Each row comes from the steps of one walk. Every step used is in the known rows, and no mark comes twice. Write the walk behind each row, first mark first.
Known rows
zefi > puzuna > dumo: [ 21.9  16.8  22.8  29.7  31.4 -10.4 -27.2 -17.7   8.9 -17.3 -25.7  18.8
 -17.6  19.4 -12.2  11.4  23.6  12.0  18.0  -4.3 -13.4   8.6]
tavo > kuzu > podan: [ 19.1  19.2  28.9  16.5  31.1 -32.4 -38.9 -22.7  -3.0  -7.7 -30.0  28.3
 -25.4  38.0 -10.4  -1.7  30.4  31.5   5.5 -13.0 -17.2 -22.5]
puzuna > dumo: [ 27.7  18.8  18.5  24.8  27.4 -16.4 -21.3 -18.2   4.4 -16.2 -23.1  21.1
 -25.7  11.8 -22.7  -2.7  27.7   0.4  19.3  -8.9 -11.0   5.5]
puzuna > kuzu > manidut: [ 38.0  18.8  33.8  30.2  20.3 -26.8 -26.8 -23.8  -1.8  -8.5 -34.3  25.8
  -6.8 -18.7 -23.2 -22.9   2.7  26.2  16.3 -17.4 -15.3 -24.1]
tavo > zefi: [ 36.6   8.2  18.2  16.8  22.9 -20.8 -20.1 -22.2   3.0 -14.5 -21.7  24.7
 -31.7  31.6  -1.0   2.5  29.5  46.6  -4.5 -12.5  -6.7 -40.3]
tavo > kuzu > dumo: [ 15.1  15.9  22.7  22.2  28.6 -34.7 -37.0 -31.0  -4.7 -13.3 -31.5  23.9
 -34.0  37.2  -4.4 -18.2  21.0  34.5  16.3 -16.2 -17.7 -19.1]
dumo > kuzu > podan > tavo: [ 30.7  20.9  32.3  16.2  33.5 -16.8 -41.8 -24.2  -7.0 -11.3 -30.0  34.3
  -8.0  44.6   6.9 -22.8  33.9   9.1  -0.9 -19.3 -17.1 -48.3]
puzuna > tavo > zefi: [ 34.0  19.5  23.3  17.3  24.7 -21.5 -16.6 -24.8   5.2 -17.5 -19.3  27.7
 -38.9  60.7 -14.4  -8.0  25.8  28.5  -9.7 -11.2  -0.4 -43.7]
kuzu > manidut > puzuna > tavo: [ 31.7  26.3  38.4  20.3  24.6 -29.4 -20.2  -6.1  -2.5   8.7 -31.2  30.1
 -17.2  38.6 -18.8 -29.3   2.6   2.7  15.2 -14.1   4.2 -31.8]
puzuna > kuzu: [ 33.9  14.8  14.4  31.4  23.7 -19.4 -27.1 -29.3  -4.8 -15.2 -31.5  20.0
  -8.9  -1.6 -15.7  -5.2  23.6  21.7  -4.9  -7.3 -10.4 -11.8]
manidut > puzuna > dumo > kuzu > podan > tavo: [ 28.8  26.4  34.4  15.1  37.7  -4.2 -37.0 -24.0  -2.7  -3.5 -34.1  35.7
   0.5  30.5  -0.2 -23.7  23.5   1.4  11.1 -21.8 -16.7 -47.4]
vupiv > manidut > puzuna > dumo > kuzu > podan: [ 19.7  24.5  33.8  11.9  37.0 -12.2 -40.0 -24.1 -17.1  -7.2 -38.7  26.7
   3.0  29.4 -16.5  -7.6   9.1  23.6  15.3 -33.4 -21.5 -24.6]
manidut > kuzu > podan > tavo > zefi: [ 33.0  17.4  21.3   7.9  28.9  -8.4 -26.5 -29.1  16.3 -14.8 -32.7  38.2
 -10.0  38.5   9.9 -11.0  26.9  40.4   1.7 -15.2 -11.8 -74.3]
kuzu > dumo > puzuna > tavo: [ 25.9  25.3  23.5  23.5  29.4 -24.7 -28.1 -26.5 -16.9 -10.4 -42.5  34.2
 -26.7  64.9 -15.8 -26.0  15.8  11.7  -3.4 -22.1 -12.0  -5.6]
puzuna > dumo > kuzu: [ 28.5  20.0  36.2  26.1  36.1 -16.9 -32.3 -24.3 -20.9 -17.5 -31.1  18.4
 -22.8  20.1 -28.0 -18.5  16.2  10.8  17.4 -12.1 -12.3 -12.4]
podan > tavo: [ 36.8  16.0  18.2  21.2  23.9 -19.3 -28.1 -14.7   3.5  -7.6 -16.9  30.1
 -15.9  35.7  12.0 -18.4  42.6   1.2  -5.8  -9.1  -5.2 -34.1]
manidut > kuzu > dumo > puzuna > tavo: [ 22.5  24.6  23.5  20.8  30.8 -23.6 -27.7 -25.8 -14.0  -9.6 -53.2  35.3
 -18.1  60.7 -17.1 -31.0   7.4  16.0   5.8 -16.0  -8.8 -14.6]
puzuna > dumo > kuzu > podan > tavo > zefi: [ 33.6  23.9  30.5  12.2  35.8  -1.2 -28.4 -37.5   7.5 -20.4 -25.5  35.8
 -18.1  37.4  -4.5 -15.0  26.7  29.8   2.0 -23.6 -19.4 -64.0]
dumo > kuzu > manidut > puzuna > tavo > zefi: [ 36.4  24.1  44.4  15.4  30.8 -17.0 -18.9 -22.9  -5.9  -2.2 -31.3  31.0
 -23.4  44.3 -19.1 -27.0   0.1  37.5   5.7 -20.8  -0.1 -65.9]
tavo > kuzu: [ 26.2  18.9  26.9  25.2  27.5 -33.1 -30.8 -18.0  -8.3  -5.0 -18.7  20.4
 -35.2  31.5 -13.2 -13.2  32.1  28.7  -2.0  -3.0  -4.4 -17.7]

Which walk is each row?
[ 29.2  23.7  39.3  26.3  41.3   0.5 -33.7 -32.4  -6.7 -21.0 -28.0  23.8
 -14.0  32.8 -12.0 -14.3  16.6  24.6   7.8 -13.0 -15.2 -38.7] : podan > tavo > zefi > puzuna > dumo > kuzu
[ 42.9  22.1  34.3  31.5  23.8 -19.8 -27.1 -27.3 -14.4  -2.1 -46.9  32.8
   0.8 -21.9 -23.6 -27.1  -0.8  34.8   7.2 -22.5 -20.5 -15.5] : dumo > puzuna > kuzu > manidut
[ 33.3  33.2  47.7  26.7  27.8 -32.9 -27.4 -19.1 -12.7   2.5 -32.2  33.8
 -28.3  30.6 -32.4 -40.0   2.7  24.1   7.9 -18.5  -9.1 -23.5] : dumo > puzuna > tavo > kuzu > manidut
[ 28.0  32.6  32.1  27.6  32.6 -27.3 -28.1 -23.7 -18.2  -1.9 -28.1  30.0
 -35.3  59.5 -27.2 -26.7  24.3  19.4 -15.8  -8.3  -3.2 -12.2] : dumo > puzuna > tavo > kuzu
[ 21.2  23.4  25.0  18.4  37.3   5.3 -27.8 -31.1  25.7 -21.5 -36.6  31.2
  -5.2  25.8  -5.6   4.0  17.0  27.6  20.9  -8.6 -18.0 -37.3] : manidut > kuzu > podan > tavo > zefi > puzuna > dumo
[ 40.8  22.1  19.7  16.2  31.2   2.4 -27.5 -42.1   4.2 -13.2 -35.9  41.5
  -4.3  26.4   4.1 -11.3  28.6  43.9 -19.1 -25.6 -22.9 -59.2] : dumo > puzuna > kuzu > podan > tavo > zefi
[ 40.6  14.9  18.1  15.5  24.5 -10.2 -21.1 -25.7  10.9 -13.3 -15.2  31.9
 -23.5  39.4  10.6 -10.5  37.7  32.9 -10.5 -14.3  -7.1 -59.6] : podan > tavo > zefi
[ 25.4  17.3  21.8  24.7  32.2 -22.5 -36.1 -31.8 -24.6  -3.0 -48.2  33.2
 -20.2  31.7  -4.6 -22.2  18.5  44.6   0.0 -24.6 -23.6  -5.3] : tavo > kuzu > dumo > puzuna
[ 18.4  28.0  35.5  30.2  32.5 -29.5 -32.2 -20.7  -2.0  -8.8 -18.7  21.5
 -35.5  66.8 -18.2 -12.5  25.1  19.0  -8.8   1.3   0.2 -19.0] : zefi > puzuna > tavo > kuzu
[ 29.1  11.0  15.5  22.4  28.2 -21.9 -34.0 -26.3 -23.1  -5.1 -51.4  33.3
 -13.2  27.7   2.5 -14.8  18.6  38.5   2.3 -27.0 -24.1   0.3] : kuzu > dumo > puzuna
[ 30.7  18.3  21.1  14.9  27.5 -18.4 -35.7 -19.3   7.4  -9.1 -24.6  35.7
 -10.4  41.3  12.5 -12.3  40.7   5.2  -0.7 -16.7 -15.5 -38.4] : kuzu > podan > tavo
[ 27.8  18.9  21.9  11.4  29.0 -16.4 -35.6 -18.6  11.4  -9.4 -38.2  37.5
   0.0  35.9  11.1 -18.4  29.9  10.1  10.3  -9.9 -11.4 -51.2] : manidut > kuzu > podan > tavo
[ 22.5  33.6  30.5  20.2  29.5 -26.0 -27.3 -16.2 -10.6   5.2 -17.2  24.0
 -22.2  61.0 -19.7 -24.7  17.5  18.0 -13.5 -14.4   4.9 -28.6] : vupiv > manidut > puzuna > tavo > kuzu
[ 21.3  20.4  36.0  17.2  38.0 -18.4 -39.9 -26.9 -13.0 -17.5 -39.3  26.5
 -16.2  27.4 -21.4  -6.8  17.5  16.8  21.3 -20.5 -23.2 -17.9] : puzuna > dumo > kuzu > podan
[ 18.0  28.2  34.6  15.1  34.1 -28.6 -35.0 -20.3  -2.7   1.0 -33.3  31.5
 -22.4  54.0 -16.7 -11.8  20.1  18.6   5.4 -14.2  -9.0 -31.4] : manidut > puzuna > tavo > kuzu > podan
[ 39.9  18.3  14.1  33.1  27.4 -10.2 -27.9 -33.6 -20.5  -7.3 -46.1  28.1
   1.7  -5.7 -15.8 -10.3  20.1  32.4 -16.8 -15.2 -17.6  -2.3] : dumo > puzuna > kuzu
[ 28.0  12.3  24.6  18.9  31.2  -6.6 -34.0 -26.1  15.5 -15.6 -27.0  31.2
  -8.6  49.0  21.7  12.2  30.9  45.8  -7.7 -12.7 -16.2 -48.5] : kuzu > podan > tavo > zefi > puzuna
[ 32.7  22.2  53.7  25.8  33.5 -14.5 -31.0 -26.3  -6.7 -14.0 -35.0  25.5
 -16.0   6.4 -25.7 -23.1  -6.9  38.4  30.0 -20.7 -18.7 -36.5] : tavo > zefi > puzuna > dumo > kuzu > manidut
[ 28.1  25.8  32.6  17.6  36.7  -8.4 -38.2 -27.8  -1.5 -14.9 -29.3  34.6
  -8.8  36.9  -4.4 -22.9  29.7  -0.9   8.0 -20.1 -19.6 -39.5] : puzuna > dumo > kuzu > podan > tavo
[ 36.0  16.2  50.6  24.9  26.7 -34.3 -34.2 -15.5 -20.7  -5.6 -34.6  24.8
 -18.3   8.7 -19.5 -33.0   0.2  28.2  24.0 -19.0 -12.4 -33.1] : dumo > kuzu > manidut
[ 31.4  32.3  37.8  22.3  32.5  -7.4 -20.8 -16.1   8.6   7.5 -27.8  31.3
  -7.7  -5.5 -20.7 -30.3   7.9   3.2  30.6 -16.8  -9.7 -28.9] : podan > tavo > kuzu > manidut > puzuna > dumo
[ 25.6  30.2  50.5  28.8  27.4 -34.4 -30.8 -17.1   0.6  -3.7 -24.5  27.7
 -28.9  36.8 -25.0 -28.2   2.6  23.9  13.4  -9.2  -6.0 -28.4] : zefi > puzuna > tavo > kuzu > manidut
